Each row was made from one small tree. The marks that hang from a mark follow it in brackets, in the order of their numbers. Every link used is in the known rows. Write each row's tree.
Known rows
z_234(z_382(z_460)): [ -6.3  -2.5   2.6  10.7 -32.7 -17.3 -14.3  -8.5 -21.8 -22.0  43.6  -7.1
   5.8  17.1   9.5  24.1 -11.8 -21.8   4.1  -1.8  20.5  13.6  37.7]
z_382(z_234 z_460): [-12.4 -17.4  28.1 -11.0 -31.7 -39.5 -26.8  14.5 -28.7 -17.3  50.2 -23.4
  21.4  20.6   4.9  34.1 -36.7   3.5  37.4  -9.0   1.6  26.6  19.7]
z_631(z_31(z_304 z_460)): [-35.3 -26.6  -0.3  14.3 -19.7 -42.9 -22.8  11.3   9.0 -27.7  23.5  -0.4
 -44.4  22.8  30.6 -22.4  -2.2  -0.2  31.9   5.8   7.9  36.5  57.6]
z_382(z_460): [ -3.8  -1.2  13.4  -9.6 -39.6 -18.8 -27.9  22.4 -12.5 -12.9  36.8 -13.5
  12.2  14.1   0.6  18.1 -15.9  -0.9  17.0   2.7   6.8  29.2  14.4]
z_31(z_304): [-12.1 -25.7  -0.5  14.2 -27.0 -17.4 -14.5   5.6   7.0 -29.6  18.5  23.5
  -8.6  26.2  36.9  -5.7 -11.1   1.9  26.6  -3.1  15.8   7.1  26.3]
z_150(z_631(z_31)): [-23.2  -9.9  12.0  10.7 -20.1 -11.3  -6.7  25.7  16.7 -25.6  -7.3  -0.6
  -1.2  -1.3  19.2  -5.5 -22.8  23.4  -1.9  26.6  -5.8  34.0  43.2]
z_150(z_631(z_31(z_460(z_568)))): [-34.5 -17.5  10.8  -1.0 -12.1 -27.6  -4.1  18.9   7.6 -14.9  13.7 -20.2
 -21.4  -7.1  12.8 -10.0 -17.5  22.8   6.6   7.8 -10.3  57.3  47.9]
z_31(z_304 z_460 z_631): [-37.4 -44.0  -9.3  27.0 -12.8 -22.6 -20.1   4.0  26.4 -53.1  51.0   5.0
 -51.4  24.9  37.2   1.1 -14.9 -15.5  30.9 -32.7  44.0  34.9  41.4]
z_631(z_31(z_460 z_568 z_908(z_343))): [-64.6 -15.8  22.2  10.6 -30.4 -57.2   0.4  17.8  24.3 -11.7   4.6 -21.7
 -72.9   2.7  49.5  -8.6   8.0  25.3  22.6   7.3 -17.4  56.1  27.1]
z_631(z_31(z_304 z_568 z_908)): [-59.8 -39.6  14.1  25.4 -22.7 -40.5   2.6  10.0  16.7 -35.0  13.2  17.4
 -48.9  22.8  76.7  -9.8  -6.6  13.7  37.4  -0.4 -14.7  33.2  41.5]
z_31(z_304 z_460(z_234) z_568 z_908(z_343)): [-68.4 -69.3  21.3   7.2 -33.7 -77.4   5.6 -12.6  34.8 -20.5  39.9 -19.9
 -88.0  15.4  71.3  -7.8  20.2  15.0  46.9 -12.9   9.7  37.6   7.9]
z_568(z_460(z_234)): [ 13.5 -16.7   3.9 -11.8 -27.2 -33.2  -2.6  15.6  28.7 -12.9   6.7 -51.2
 -13.3  28.9   8.9  -0.7   1.6  -7.3  23.4  46.6  28.8   8.7   2.8]
z_31(z_304 z_460(z_234 z_568) z_631 z_908): [-66.9 -78.7   1.0  43.8 -14.2 -47.9  14.8   5.1  35.5 -44.9  62.4 -40.7
 -60.1  38.3  56.8  -1.9 -14.0   2.0  49.8 -38.0  40.4  42.1  25.4]
z_568(z_460): [ 19.6   2.2   3.3  -8.1 -31.0 -17.2 -15.9  15.6  16.6 -16.9   4.0 -25.8
 -12.2  17.4   9.3   3.9  -9.1 -15.4  12.0  36.3  21.6  17.9   6.1]
z_460(z_234(z_382) z_568): [-17.6 -29.7  12.3  11.8   0.0 -31.0  42.5   3.5 -10.9  -0.4  26.6 -33.1
  11.6  36.8  20.6   2.7   5.5   8.7  21.3   8.5   7.5   3.2  28.0]
z_31(z_568(z_460)): [ -3.6 -14.2  12.5 -25.5 -23.1 -29.2  -3.0  11.2  18.6 -13.2   9.5 -15.6
 -29.8   3.9  35.5   9.1   1.9 -14.3  24.6  24.6  -3.2  30.5  10.6]
z_31(z_460): [-17.6 -12.4   6.1  -4.4 -17.0 -23.5 -20.3  18.3   8.2 -17.1  19.5 -24.7
 -18.7  22.0   5.7  -4.2 -15.4 -10.5  18.4  -3.0  18.1  36.8  27.9]
z_568(z_460(z_234(z_382))): [  9.0 -19.0  -1.5   3.8 -20.9 -32.3   6.5  -6.1  15.8 -17.3  16.4 -49.6
 -16.1  32.4  14.4   4.5   5.9 -24.0  12.9  45.7  37.4  -2.2  22.4]
z_234(z_382(z_460(z_568))): [ -7.6  -9.6   9.2   4.0 -26.3 -23.4   3.4  -2.5 -34.4  -4.2  50.2 -14.5
  12.7  16.2  11.5  22.4  -7.0  -9.7  10.9 -11.8   3.5  22.6  37.0]
z_631(z_31(z_304 z_460(z_234) z_568 z_908)): [-76.0 -63.5   9.5  15.0 -16.1 -70.9   3.8   2.2  26.8 -32.0  30.9 -19.7
 -75.2  29.9  67.4 -19.2   3.3  10.1  49.3   2.1  -2.0  42.4  49.0]

Write each row's tree
[-68.2 -55.6   8.0  13.1 -19.8 -45.9 -10.6  -2.0  31.6 -48.9  28.1   3.5
 -69.3 -10.5  66.5  -8.5 -22.0   9.4  21.8  -5.2  -4.2  58.6  56.0] -> z_150(z_631(z_31(z_304 z_460 z_568 z_908)))
[-16.9 -20.5  34.7 -14.9 -26.9 -46.0  -9.0  19.4 -41.3   1.4  61.7 -30.5
  24.3  17.3   4.9  30.6 -30.9  15.9  46.1 -17.7 -16.5  35.9  14.1] -> z_382(z_234 z_460(z_568))
[-77.8 -69.7   1.9  31.7 -13.9 -36.4  -6.9  -4.5  41.4 -62.0  55.5   2.0
 -87.8  16.7  80.8   8.1 -17.1 -17.0  43.2 -53.5  28.9  50.5  35.9] -> z_31(z_304 z_460 z_568 z_631 z_908)
[-51.4 -39.8   7.6  -2.4  -9.4 -55.6 -12.7   2.5   9.8 -24.1  31.7  12.9
 -63.0  14.8  52.2 -19.7   7.9   3.3  41.1  -3.6 -13.0  45.2  59.1] -> z_631(z_31(z_304 z_460 z_568))
[-44.6 -52.8   5.1  30.7 -11.8 -35.8  25.6  -6.3  43.3 -50.0  31.8 -46.5
 -60.8  27.5  65.7  21.8  -4.4 -23.4  25.3   5.1  38.5  24.7  20.5] -> z_31(z_568(z_460(z_234(z_382))) z_631 z_908)
[-32.7 -16.9   8.8   1.6 -16.1 -23.1 -18.1  17.1  20.9 -27.0   9.0 -15.7
 -25.5  -4.4  14.8  -8.9 -20.8  11.9   3.7  17.3   5.3  48.8  52.3] -> z_150(z_631(z_31(z_460)))
[-64.9 -26.0  14.5  10.4 -15.5 -49.4  -4.3  21.3  17.6 -26.8  10.4 -22.7
 -57.5  15.5  49.3  -8.1  -9.7   7.1  30.6   0.5 -12.1  56.9  44.4] -> z_631(z_31(z_460 z_568 z_908))
[-52.7 -46.4   9.7  -5.9 -12.7 -41.9 -16.1  -1.6  20.7 -35.9  30.9  15.3
 -56.7 -14.0  51.2 -14.2  -8.8   6.9  21.0   1.6  -9.7  55.9  61.9] -> z_150(z_631(z_31(z_304 z_460 z_568)))
[-57.3 -28.5  19.5  22.5 -39.4 -51.9   7.8   7.3  21.9 -19.8   5.4  18.1
 -64.2   8.6  75.5 -10.8  11.1  32.2  31.1   7.5 -17.8  33.4  24.5] -> z_631(z_31(z_304 z_568 z_908(z_343)))
[-46.7 -53.2   7.3  17.0  -7.4 -13.4   6.5   6.7  24.5 -46.7  37.0  35.8
 -44.9  19.3  68.2   9.5  -6.8  -0.8  38.0 -32.2  12.9  26.6  30.2] -> z_31(z_304 z_568 z_631)
[-49.1 -74.9   3.1  24.1 -23.9 -43.1  10.8  -4.2  52.8 -60.3  43.2 -20.8
 -79.2  25.1  82.6   7.9  -4.7 -13.7  47.1  -4.7  34.7  28.9  14.2] -> z_31(z_304 z_568(z_460(z_234)) z_631 z_908)
[-11.7 -25.7  20.5 -16.1 -31.1 -40.4   7.3  25.5 -18.8   6.4  50.2 -46.7
  16.0  22.2   1.9  10.9  -3.0  20.1  31.4   3.9  -4.9  27.2   4.0] -> z_382(z_460(z_234 z_568))
[-32.0  -7.1   8.6   1.9  -9.8 -38.8   1.5  29.0  -4.9  -1.9  16.0 -28.7
 -23.5  22.2   9.4 -17.4  -2.1  16.1  24.2   5.3 -16.5  48.2  49.1] -> z_631(z_31(z_460(z_568)))
[-38.3 -32.3  11.6   2.5 -11.6 -37.9  -5.4  18.0  28.7 -25.4  11.9 -36.3
 -24.2   3.4  14.4 -12.9 -12.3  20.8  10.7  29.5   9.3  41.9  47.8] -> z_150(z_631(z_31(z_460(z_234))))
[-68.0 -38.1  14.6  14.6 -33.7 -67.5  -5.4   0.7  24.8 -22.9  21.4   3.6
 -89.4   5.6  67.5 -13.6  16.3  18.5  34.0  -5.5 -11.4  54.4  37.2] -> z_631(z_31(z_304 z_460 z_568 z_908(z_343)))
[-39.8 -11.4  12.9  47.1 -38.2  -9.7   5.6  26.2  38.2 -34.7   2.1 -16.2
 -32.5  16.8  39.5  17.5 -17.5  24.7   7.3 -10.1  28.9  28.1  -1.5] -> z_31(z_631 z_908(z_343))
[-18.2 -24.7   6.3  -2.1 -13.6 -14.9   6.6  16.7  34.4 -35.1  22.6 -14.6
 -47.4   9.9  40.9  18.3  -5.7 -15.9  22.2   1.3  15.5  37.1  15.7] -> z_31(z_568(z_460) z_631)
[-35.8 -19.3   8.9   4.7  -9.1 -51.0  -1.9  28.3  14.8 -12.4  11.9 -46.3
 -25.8  35.6   6.1 -20.8   1.7  13.2  28.3  28.3   8.9  30.7  44.6] -> z_631(z_31(z_460(z_234)))
[-69.9 -48.1   6.5  16.2 -18.8 -57.3 -10.4   2.6  21.1 -36.4  29.6   0.4
 -75.1  19.5  71.1 -13.7  -5.7   1.4  42.7  -9.2  -3.8  48.7  53.9] -> z_631(z_31(z_304 z_460 z_568 z_908))
[-59.8 -52.5  -8.2  49.0 -23.3 -25.1 -17.4   0.4  38.4 -68.8  48.5  -8.5
 -65.8  28.8  55.7   6.8 -30.5 -16.2  33.1 -42.5  52.8  41.4  33.2] -> z_31(z_304 z_460 z_631 z_908)
[-28.2 -29.6   4.9  17.4 -23.8 -15.8 -11.9  11.0  20.3 -35.1   8.9  22.6
 -16.9  -3.0  37.9 -11.2 -20.7  19.1   6.5  17.4   1.3  31.3  52.1] -> z_150(z_631(z_31(z_304)))
[-83.6 -88.7   3.1  30.5  -8.8 -53.1   7.5  -4.4  48.3 -58.4  61.5 -22.5
 -87.2  28.9  79.1   2.2  -5.7  -8.3  52.5 -39.7  34.7  42.4  32.9] -> z_31(z_304 z_460(z_234) z_568 z_631 z_908)
[-48.2 -24.5   7.1  22.4 -24.9 -26.3 -15.4  16.3  26.2 -42.2   5.8 -24.8
 -33.2   1.0  29.1  -4.8 -31.6  12.0   3.2  11.7  10.6  54.0  44.3] -> z_150(z_631(z_31(z_460 z_908)))
[-40.0 -26.8  11.8   9.6 -49.4 -58.5   0.9  -1.5  30.8 -21.2   7.1  -1.6
 -83.4   2.6  70.6  -7.6  19.9  14.1  29.5  26.9  -8.5  37.7  20.7] -> z_631(z_31(z_304 z_568(z_460) z_908(z_343)))
